In the rows, 100 means zero.
Known rows, with every step that occurs
S, K, X: 94	112	97	116	112	104	113	117	87	107	81	83	117	155	76	81	91	74	104	93	102	92
D, J, S, K, F: 99	78	102	141	88	77	73	138	86	78	76	118	123	92	102	81	72	77	143	67	101	97
X, J: 106	86	91	99	122	91	142	123	98	120	87	94	101	97	98	114	125	73	81	77	74	66
D, J: 106	64	91	105	121	89	152	116	89	102	30	81	114	127	87	89	118	52	108	55	85	79
D, J, S: 106	71	106	138	111	76	129	119	96	95	52	94	111	106	91	90	112	68	138	53	87	82
D, J, X, F: 77	81	105	108	125	95	100	131	88	116	66	111	87	93	104	74	105	89	110	60	100	99
P, K: 105	74	95	136	132	106	141	112	78	122	75	114	125	117	90	97	142	85	78	99	92	83
S, K, D, J, X, F: 92	73	117	101	108	72	75	126	81	112	101	130	79	117	101	68	87	91	110	88	129	150
X, F, K: 113	96	114	119	121	117	112	115	62	134	96	115	113	102	93	102	120	109	110	67	73	79
R, D, J, X, F, K: 135	81	91	109	116	97	101	126	62	117	54	112	83	122	86	94	116	95	111	71	74	87
F, J, S: 90	110	105	142	93	81	138	122	98	93	75	78	108	98	93	101	111	87	148	84	98	62
X, F, K, D: 128	78	131	102	128	113	118	110	57	125	121	122	105	129	89	101	121	103	96	78	75	115
D, J, S, K, X, F: 77	103	117	141	121	72	55	146	84	97	88	123	121	106	82	82	67	88	138	65	105	98
J, S: 100	85	121	143	103	92	135	107	97	115	83	97	108	101	94	89	132	82	127	72	81	80
F, K, X: 122	113	101	117	126	135	129	102	79	103	80	62	117	169	75	91	94	96	110	80	81	81
F, X, J, S: 112	118	113	136	100	87	108	116	107	106	94	101	95	83	102	109	99	102	109	61	76	61
J, S, K: 103	98	112	156	82	73	97	113	92	114	93	114	108	92	94	80	116	91	136	86	100	92
P, J, X, F, K, D: 87	104	126	103	124	124	94	109	86	100	155	105	72	100	115	92	118	135	89	89	87	122
K, D, J: 119	45	108	88	128	84	163	109	84	95	54	90	108	159	87	91	117	48	96	69	89	118

Rows
76	125	112	154	84	63	71	147	86	106	105	128	110	60	96	96	94	110	152	90	114	78 -> X, F, J, S, K
85	104	130	133	90	59	78	140	78	98	130	135	106	89	97	96	91	104	140	103	118	117 -> X, F, J, S, K, D
110	74	99	102	97	76	102	109	91	93	78	99	72	144	99	63	87	77	115	99	135	150 -> S, K, D, J, X
107	95	101	120	118	107	80	123	77	112	74	104	82	98	102	81	93	116	130	61	99	95 -> D, J, X, F, K
102	121	96	104	90	107	79	133	90	96	100	118	109	99	110	102	66	97	86	84	92	79 -> S, K, F, X, J
101	101	120	107	106	140	129	114	84	101	69	97	123	134	101	85	92	83	90	67	77	83 -> K, F, X
76	110	116	113	126	102	82	137	76	124	106	116	125	125	79	81	90	87	94	89	99	96 -> S, K, X, F
91	72	98	127	127	123	120	128	68	108	90	126	142	115	106	97	119	87	73	97	87	91 -> P, K, F
103	104	95	142	89	60	81	129	101	109	117	121	98	63	102	105	102	95	125	87	97	81 -> X, J, S, K
115	79	128	136	88	73	106	106	87	107	122	120	103	122	92	84	111	84	127	98	107	132 -> J, S, K, D
102	104	111	146	78	90	64	130	92	71	65	119	120	103	101	78	50	91	144	57	104	96 -> D, J, S, K, F, X
100	108	105	94	112	126	112	133	92	100	89	104	116	107	108	108	81	89	76	67	69	70 -> K, F, X, J
101	120	128	150	72	109	67	119	90	92	98	121	120	100	107	77	72	107	132	80	99	93 -> J, S, K, F, X
75	133	122	150	80	119	73	122	105	62	118	111	117	79	118	88	78	114	118	72	86	79 -> P, J, S, K, F, X
65	124	108	100	137	110	121	146	82	106	84	84	123	135	81	99	87	88	106	87	93	69 -> K, X, F, J
101	112	114	126	114	123	83	113	76	135	107	109	78	93	105	80	109	128	116	81	93	94 -> J, X, F, K
88	65	124	91	131	88	109	121	86	114	92	116	82	124	105	74	99	85	99	74	105	136 -> K, D, J, X, F
